What can hang from each mark:
k_254: k_339 k_528 k_629 k_933
k_629: k_254
k_699: k_629 k_933
k_933: k_166 k_254
k_339: k_254
k_528: k_166
k_313: k_254
k_166: k_528 k_933

Each row was made from one small tree. The marks that hang from a mark follow it in brackets, in the order of their numbers. Every link used is in the known rows. Write each row's tree.
Known rows:
k_166(k_528 k_933): [-12.4   1.7   6.5   2.0   1.4 -18.6  -0.3  14.4  -2.6  -5.3  -5.2  -8.3
   8.6 -17.3  -9.5 -11.3  15.8  -6.0  -2.9   9.8 -12.7 -15.6  -3.6  32.8
   8.3]
k_528(k_166(k_933(k_254))): [-12.3  -5.2   0.4   8.9  -1.4  -5.9  -6.3  10.3  -2.0  -4.0  -4.0   0.9
 -12.3  -7.4  -1.8  -3.1 -12.2   8.2   0.4   0.7  -4.2 -13.8  -8.4   9.4
  10.9]
k_629(k_254): [ -7.9  -5.7  -6.3  -8.1   5.2   3.8  12.8  11.0  -1.3 -15.5  -3.6   0.2
  -0.8 -15.4   4.2  -4.8  -2.5   8.3   7.2   2.2  12.6  -6.3  -6.0   0.8
  -8.6]
k_528(k_166(k_933(k_254(k_629)))): [ -9.7  -0.4   0.1   3.1  -1.6  -0.4  -3.2  11.8   3.7  -3.1  -6.2  -1.6
 -12.3  -7.6  -3.1  -1.8 -17.1   9.5   4.0   1.6  -3.6 -14.5  -8.8  10.7
   8.3]
k_166(k_528 k_933(k_254)): [-18.1   0.4   5.6  -0.6   2.4 -21.4   0.2  24.9  -6.4  -2.5  -6.9 -19.8
   6.2 -22.2  -5.1 -10.7   8.5   6.4  -4.4   0.2 -11.5 -17.0  -4.8  28.7
   6.1]
k_254(k_339 k_528(k_166) k_629): [ -8.1  24.9   0.1  -0.3   7.0  -8.4  -9.4   2.4  11.2   7.3 -16.5  -7.8
  -7.9  -6.8  -0.9  -3.6 -11.5   1.5  28.2  22.0 -11.4  -8.4   1.6   7.7
 -11.0]
k_313(k_254(k_339)): [ -9.5   3.2   6.0  -4.6   2.4 -21.2   3.2   8.2  -2.7   9.3  -7.6  -7.3
 -15.0  -7.1  17.7   4.5  -8.6  -5.4   8.2   1.6  -0.9  -5.7   3.0   6.1
  -6.0]
k_254(k_339 k_933(k_166)): [-26.6  19.0   5.8 -31.8   7.5 -13.3  -5.5  11.1   3.0   6.6 -17.6 -11.5
 -36.5 -11.9   2.0  -5.8 -12.8   1.2   3.9  31.7 -16.0 -18.7   6.3   9.3
 -12.1]
k_933(k_166 k_254(k_339 k_528 k_629)): [-24.0  18.2   0.0 -17.3   7.0  -3.4  -5.8  23.9  10.0  12.3 -22.6 -28.1
 -20.4 -19.8   7.8  -0.4 -17.7  24.2   7.9  26.2  -5.6 -16.7  -0.1  -3.5
 -17.2]
k_313(k_254(k_339 k_528 k_629 k_933)): [-12.0  30.0   9.1 -12.9   7.7 -21.5   3.9  14.2 -10.7  15.0 -23.5 -18.7
 -20.6 -12.7  11.2   4.1 -13.4 -12.4  26.1   8.6 -10.1 -14.4   3.5  17.0
 -19.6]
k_166(k_528 k_933(k_254(k_339))): [-22.2   1.8   6.1  -6.7   4.4 -27.9  -2.2  25.7  -2.5  -0.9 -10.0 -21.5
   0.4 -24.1  -3.6 -13.5   4.8   9.1  -1.8   2.6 -15.6 -19.9  -1.1  31.5
   2.2]
k_339(k_254(k_528 k_629 k_933)): [-10.1  28.7   4.5  -8.0   4.1 -14.8   8.9  18.2 -12.1  -4.2 -12.1 -16.9
  -8.3  -1.6  -8.2   3.1 -19.1  -2.0  21.4  -1.7 -14.4 -10.0  -0.9  11.0
 -18.6]
k_699(k_629 k_933): [ -7.4 -24.3  11.4 -41.2  -4.9  -1.7   1.4   1.5  -9.8  -7.5  -8.6  -3.7
  -1.5 -43.6 -24.3   7.3  -8.3 -11.6   3.2   3.1  -4.1 -27.5  -5.0  13.4
  -6.3]
k_254(k_339 k_528 k_629): [ -5.9  27.9   2.7  -9.6   8.6  -9.3  -4.2   5.5   9.5   9.1 -19.8 -15.3
  -4.4  -8.3  -1.1  -4.7  -7.9   0.3  25.9  10.9 -10.6  -8.5   6.5  11.7
 -20.1]
k_339(k_254(k_528 k_629)): [ -4.4  19.2   1.6   2.5   1.6 -11.0   8.4  15.0  -4.0  -4.9  -5.8 -13.3
   2.4   0.3  -4.5   3.8 -14.5   1.7  17.4  -4.1  -8.6  -4.2  -1.6   4.6
 -15.0]
k_339(k_254(k_629)): [ -2.1  11.1   3.0 -11.4  -0.1  -4.1  14.0  14.9   7.1  -7.4  -1.6 -10.2
  -2.1   2.1  -2.7   6.1 -23.3   6.6  11.6  -7.0  -5.7  -3.9  -2.4   1.7
  -9.4]
k_339(k_254(k_629 k_933)): [ -7.0  21.8   5.3 -21.8   1.0  -7.9  15.1  18.5  -0.8  -6.1  -7.5 -13.4
 -13.6   0.6  -6.3   5.4 -27.2   2.2  15.0  -4.7 -11.4  -9.6  -1.4   7.8
 -12.8]
k_166(k_528): [ -5.8   1.0   0.6   3.0   2.3 -13.5  -0.3   3.2  -2.0  -0.8   4.8  -3.8
  17.6  -9.6  -3.2  -6.6  18.1  -2.3   1.1  21.6  -5.7   2.3  -2.0   8.8
   9.8]
k_313(k_254(k_528 k_629 k_933)): [ -5.7  27.1   7.5  -4.7   4.6 -12.9   7.6  12.8 -16.3  12.6 -19.3 -15.6
 -12.0  -9.0   6.3   8.0  -9.3 -14.0  22.2   5.4  -4.6 -12.2  -1.4  13.5
 -14.2]
k_313(k_254(k_528(k_166) k_629)): [ -1.5  14.8   4.0  11.3   2.3  -8.9   3.2   6.6  -8.5  10.5 -12.1  -6.1
  -4.7  -7.5  10.4   9.5  -7.9  -8.5  21.3  10.9   1.5  -4.8  -5.6   5.3
  -4.5]
k_699(k_629(k_254)): [-11.9 -16.4  -1.5 -28.0   0.5   2.3  10.1   8.6  -8.3  -9.6  -8.3  -2.8
   7.2 -36.7  -8.9   4.1  -7.3   5.4  11.9   5.0   5.6 -12.9  -7.2   5.9
  -6.3]
k_933(k_166(k_528) k_254): [-24.2  -1.1  -2.6  -9.6   2.6  -5.8  -3.3  21.7   1.2   5.8  -5.0 -19.7
  -3.6 -20.2   6.5  -2.1   0.0  22.6 -10.0  34.1  -1.5  -8.8  -6.2  -5.7
   3.7]

Write each row's tree:
[-16.6  17.1   2.8  10.4   2.9 -25.1   0.5  12.4 -23.7  -7.2  -4.6  -8.0
 -10.4   0.7  -4.7   0.1 -11.9  -3.4  14.4   4.3 -15.3  -7.3  -4.0   6.5
  -7.6]
k_339(k_254(k_528(k_166) k_933))
[-23.9  11.8  -3.6  -6.7  12.3 -16.8   1.2  13.5 -14.1  -9.8 -15.6  -6.2
 -16.1 -20.9   1.9 -11.4  -5.0   2.7  22.1  17.9  -1.1 -15.7  -3.7  10.6
 -15.6]
k_629(k_254(k_339 k_528(k_166) k_933))
[-30.8   1.0  -0.5 -17.6   6.1 -15.4  -6.1  23.5   7.5   7.6  -7.9 -22.8
 -12.2 -22.6   9.7  -5.9  -3.9  25.0  -5.9  37.3  -7.1 -11.8  -1.0  -2.0
  -1.3]
k_933(k_166(k_528) k_254(k_339))
[-21.7  33.2   7.1 -47.1   8.6  -4.8   1.6  16.4  18.1   8.2 -23.8 -19.6
 -26.9 -17.7  -4.3  -5.0 -17.7   2.6  16.3  44.5 -16.1 -21.3   4.9  17.0
 -13.1]
k_254(k_339 k_629 k_933(k_166(k_528)))
[-13.1  15.6  -0.7  -4.2   5.6 -10.2  -5.1  15.2   1.3   9.1 -13.8 -20.3
  -8.5 -11.1   5.6  -1.7 -19.2  19.2  18.2   1.2  -6.7  -8.8  -0.4   0.5
 -11.1]
k_933(k_254(k_339 k_528(k_166) k_629))
[-16.8   4.1  -5.0  -1.0  10.9 -12.9   3.5  12.7  -6.4 -10.1 -12.3  -6.8
  -4.1 -20.1   5.8  -9.7   2.7   6.8  16.1   7.1   4.1  -9.9  -0.5   6.7
 -18.8]
k_629(k_254(k_339 k_528))
[-13.1  42.6   6.8 -23.3  11.4 -14.4  -3.9   9.7  -2.3  11.5 -27.6 -21.6
 -19.1 -10.6  -6.5  -5.8 -14.6  -5.2  30.2  14.4 -19.8 -17.6   8.2  20.9
 -25.9]
k_254(k_339 k_528 k_629 k_933)
[-20.8  28.7   6.1  -6.5  11.1 -29.5 -11.3   6.2 -17.6   8.3 -19.1 -15.6
 -19.4  -9.1  -2.7 -10.0  -0.8  -8.7  18.7  11.7 -20.1 -14.1   8.5  17.5
 -19.6]
k_254(k_339 k_528 k_933)
[ -3.9  -1.4   7.2 -20.5   1.2  -1.9   1.4  11.0  -5.7  -2.3 -12.4 -17.6
  -7.9 -24.9 -11.4   1.2 -10.6  -0.2   5.6  -7.5  -1.3 -23.1  -3.6   7.5
 -14.8]
k_699(k_933(k_254(k_528 k_629)))
[-22.2   1.8  -5.3   3.5   9.8 -14.9   0.5  13.2  -5.9 -13.7 -13.4  -2.9
  -9.4 -21.8   3.7 -11.0  -1.0   6.1  16.8  10.6   2.1 -15.5  -5.2  13.0
 -13.2]
k_629(k_254(k_339 k_528(k_166(k_933))))
[-10.8   6.7   0.3  21.0   0.6 -21.1  -0.9   9.8 -15.0  -8.5   1.4  -3.6
  -0.3   2.1  -1.0   1.4  -7.1   0.5  11.0   1.4  -9.0  -1.4  -4.9  -0.2
  -4.3]
k_339(k_254(k_528(k_166)))
[ -8.0  17.6   2.7   8.0   1.6 -12.8   5.0  17.2  -3.6  -8.1  -7.8  -9.5
  -3.3  -2.0  -6.1   1.5 -18.1   2.0  17.8  -0.3 -11.2 -10.3  -5.7  10.4
  -8.6]
k_339(k_254(k_528(k_166(k_933)) k_629))
[-15.0  13.1   5.8  -9.0   5.0 -12.9  -1.6  24.4   0.1   3.5 -21.4 -22.7
 -13.2 -17.1  -2.4  -5.9 -13.3  10.0   7.4 -16.6 -11.6 -23.7   0.2  26.2
 -14.5]
k_166(k_933(k_254(k_339 k_528 k_629)))
[-16.2  29.0   5.0 -11.7   4.9 -11.6   7.2  21.0  -8.1  -2.4 -14.6 -18.4
 -14.4  -4.7  -6.5   3.3 -19.3   1.0  16.4  14.3 -14.4 -14.4  -2.4   7.8
 -18.6]
k_339(k_254(k_528 k_629 k_933(k_166)))
[-26.2  11.2   0.4 -29.3   6.5  -4.7  -0.8  25.9  18.9  10.0 -14.3 -27.3
 -12.0 -23.9   7.1  -2.6 -13.4  27.2   2.9  38.5  -6.3 -14.3  -2.5   0.0
  -4.7]
k_933(k_166(k_528) k_254(k_339 k_629))
[-17.3   8.8  -5.2   1.6   8.9  -6.4   4.4  11.3 -20.4 -12.6 -11.7  -2.6
  -8.3 -18.0  -0.6  -7.7  -0.1   1.2  18.2  14.8   3.5 -12.3  -8.5   7.7
 -11.2]
k_629(k_254(k_528(k_166) k_933))
[-11.7  -5.9   6.7 -36.6  -1.1   8.8   2.2  16.0   7.6  -2.6 -13.7 -16.4
 -21.0 -29.0  -8.4   4.1 -17.3   8.1  -5.0  13.1   1.6 -27.4  -5.6   1.4
 -11.8]
k_699(k_933(k_166 k_254(k_629)))
[-20.8  25.8   2.8  -0.3   6.3 -10.0  -9.1   8.9 -21.5   6.9 -19.5 -12.5
 -16.6 -10.1  -4.8  -4.3   5.4  -7.6   7.3  29.3 -12.2 -14.9  -0.5   7.4
 -12.4]
k_254(k_528 k_933(k_166))
[-13.1   0.6   1.3  -1.2  -0.3  -4.7  -5.7  13.0   7.1  -2.3  -8.8  -3.2
 -16.7  -8.8  -1.3  -2.6 -19.7  11.3   6.2   3.8  -6.6 -15.5  -6.2  12.8
   6.4]
k_528(k_166(k_933(k_254(k_339 k_629))))
[  1.1  21.3  -2.0  10.8   2.6   4.3  -5.2  -0.5   1.9   3.8 -11.2  -2.8
   4.0  -2.9  -6.2   0.9  -5.4  -1.1  23.0  17.2  -3.0  -3.4  -5.4   3.2
  -3.9]
k_254(k_528(k_166) k_629)
[-14.0 -23.7   6.9 -36.7   0.8  -3.5   6.4   8.6 -18.4 -14.8 -14.8  -6.9
   1.5 -55.7 -22.0   3.1  -3.2  -9.1  12.7   6.7   2.8 -31.6  -8.9  15.3
 -16.2]
k_699(k_629(k_254(k_528)) k_933)
[-25.7   7.5  -2.2 -30.3  10.8  -5.5   8.0  18.4   0.7 -10.6 -17.3  -8.4
 -25.8 -23.4   5.4  -8.7 -11.5   9.8   9.8  23.7   1.9 -18.7  -1.8   7.5
 -17.4]
k_629(k_254(k_339 k_933(k_166)))
[-13.5   4.7   5.0   5.8   1.7 -13.1  -2.4  21.5 -12.0   0.1 -15.5 -18.1
  -8.6 -13.8  -3.6  -5.6  -3.8   7.0  -1.5 -20.5  -8.4 -19.1  -2.3  21.5
  -7.9]
k_166(k_933(k_254(k_528)))
[-20.5  13.1   4.5 -12.3   3.2 -18.2   7.8  20.0 -10.1  -7.3  -3.5 -11.6
 -13.3  -5.1  -3.0  -0.1 -12.4   1.8   2.8  17.5 -13.0 -10.8  -2.6   5.9
  -5.8]
k_339(k_254(k_933(k_166(k_528))))
[-15.0  18.4   4.0   4.4   3.9 -24.7   4.5  15.0 -24.1  -5.3  -6.8 -13.3
  -7.9  -0.4  -4.3  -0.7  -9.2  -3.9  12.5  -3.9 -15.7  -8.1  -0.7   8.9
 -14.7]
k_339(k_254(k_528 k_933))
[-22.0  10.5   0.0 -32.1   3.9   4.1  -0.7  24.4  21.0  10.3 -18.5 -24.1
 -24.4 -17.9   9.1   1.6 -26.4  29.4   2.3  24.2  -2.7 -16.3  -0.3  -5.2
 -12.1]
k_933(k_166 k_254(k_339 k_629))
[-20.1  -7.7   1.7 -40.9   3.9  -6.4   7.7  11.3  -9.6  -7.6 -15.7  -7.8
  -5.1 -38.9  -9.1   1.2 -13.9   4.0  17.2   9.3  -2.8 -19.5  -2.7  12.7
 -11.5]
k_699(k_629(k_254(k_339 k_933)))
[-10.8   2.7  -4.1  15.6   2.6 -11.9  -8.5  10.8 -15.0   5.1  -4.6 -13.7
  -0.7  -7.4   4.4  -0.4  -5.7  15.2   6.2  -3.2  -2.0  -3.1  -5.0  -4.6
  -1.3]
k_933(k_254(k_528(k_166)))
[-19.9   6.8  -2.6 -26.8  10.3  -9.2   9.6  15.8  -3.2 -11.9 -13.6  -7.9
 -19.2 -19.8   3.6  -8.8 -10.2   6.9  13.9   7.8   1.2 -15.1  -0.7  11.4
 -17.3]
k_629(k_254(k_339 k_933))
[-10.0  32.3   6.9 -44.2   7.1  -3.3   4.0  11.1  13.6   7.5 -21.5 -16.3
 -25.7  -7.6  -4.4  -2.7 -26.5  -0.3  21.8  11.0 -15.4 -16.7   7.2  17.9
 -17.5]
k_254(k_339 k_629 k_933)
[-10.9  17.1   0.0 -11.2   7.1 -11.0  -2.7  17.0   1.5  10.4 -16.0 -26.5
  -6.2 -11.9   5.5  -0.5 -16.4  19.0  15.8  -6.7  -6.5  -8.5   3.3   2.9
 -17.8]
k_933(k_254(k_339 k_528 k_629))
[ -8.7   9.8   0.5 -23.8   4.3  -3.5   2.9  17.6  12.4   8.2 -11.5 -22.2
 -11.3 -10.5   6.4   0.9 -24.4  23.1  10.2  -9.0  -3.4  -8.3   3.1   0.8
 -11.7]
k_933(k_254(k_339 k_629))
[-28.3  14.5  -2.9 -16.4  13.0 -12.8   3.1  18.4 -10.7  -8.0 -21.3 -12.1
 -21.1 -25.4   3.2 -10.6  -3.3   5.9  16.3  25.6  -1.8 -19.8  -2.4  10.2
 -23.2]
k_629(k_254(k_339 k_528 k_933(k_166)))
[-28.2   7.2  -2.6 -29.8  11.5  -9.8   7.8  19.8  -0.2 -10.7 -15.3 -10.2
 -18.9 -26.6   3.8 -11.1  -4.9   8.5  10.3  31.2  -0.5 -18.6  -2.3  10.7
 -13.5]
k_629(k_254(k_339 k_933(k_166(k_528))))
[-13.8   6.8   3.2  20.2   0.8 -23.2  -0.1  14.0 -15.5 -10.0  -2.1  -4.8
  -3.3  -1.1  -3.6  -1.0  -8.4  -0.5   9.3  -1.9 -11.0  -7.7  -5.1   8.5
  -5.4]
k_339(k_254(k_528(k_166(k_933))))
[ -3.5  38.7   3.9 -11.5   6.9  -1.0   0.6   7.7 -10.6   7.9 -22.5 -17.0
  -7.9  -6.6 -11.3  -0.8  -7.8  -8.0  25.0   9.5 -12.4 -12.6   1.1  15.5
 -19.1]
k_254(k_528 k_629 k_933)
[-17.7   5.3  -1.1   8.0   5.3 -20.6 -11.5  12.3  -9.5   7.5  -8.4 -16.5
  -9.3  -9.6   8.0  -4.2  -9.7  17.5  10.0  -0.2  -7.1  -6.2   0.1  -1.0
  -6.8]
k_933(k_254(k_339 k_528(k_166)))
[ -6.5  16.6   0.7   8.6   1.7 -11.7   4.9  12.2  -3.7  -6.8  -4.0  -7.5
   0.0   0.8  -3.6   3.8 -16.9   2.8  19.8   3.3  -8.4  -4.1  -4.8   3.1
  -8.3]
k_339(k_254(k_528(k_166) k_629))
[-19.0  12.5   4.6 -13.9   1.2 -14.0   7.4  18.8  -9.1  -6.7  -5.2 -11.0
 -20.0  -2.8  -2.2   2.8 -18.4   2.7   2.5   9.7 -12.2 -11.7  -1.7   3.0
  -9.0]
k_339(k_254(k_933(k_166)))
[-22.3  13.8  -2.3 -11.5  13.7 -17.0   5.3  15.5 -14.7  -9.0 -18.0 -10.9
 -14.3 -21.8   2.4 -10.8  -2.7   2.0  19.7  10.5  -1.7 -15.6  -0.2  14.0
 -22.5]
k_629(k_254(k_339 k_528 k_933))
[-21.9  11.8  -4.2  -8.1   9.9  -3.3   6.8  16.6 -16.7 -10.2 -17.2  -9.5
 -11.8 -23.4   0.6  -7.4   1.8   3.1  12.2  23.2   3.9 -16.6  -5.8   6.1
 -17.9]
k_629(k_254(k_528 k_933(k_166)))
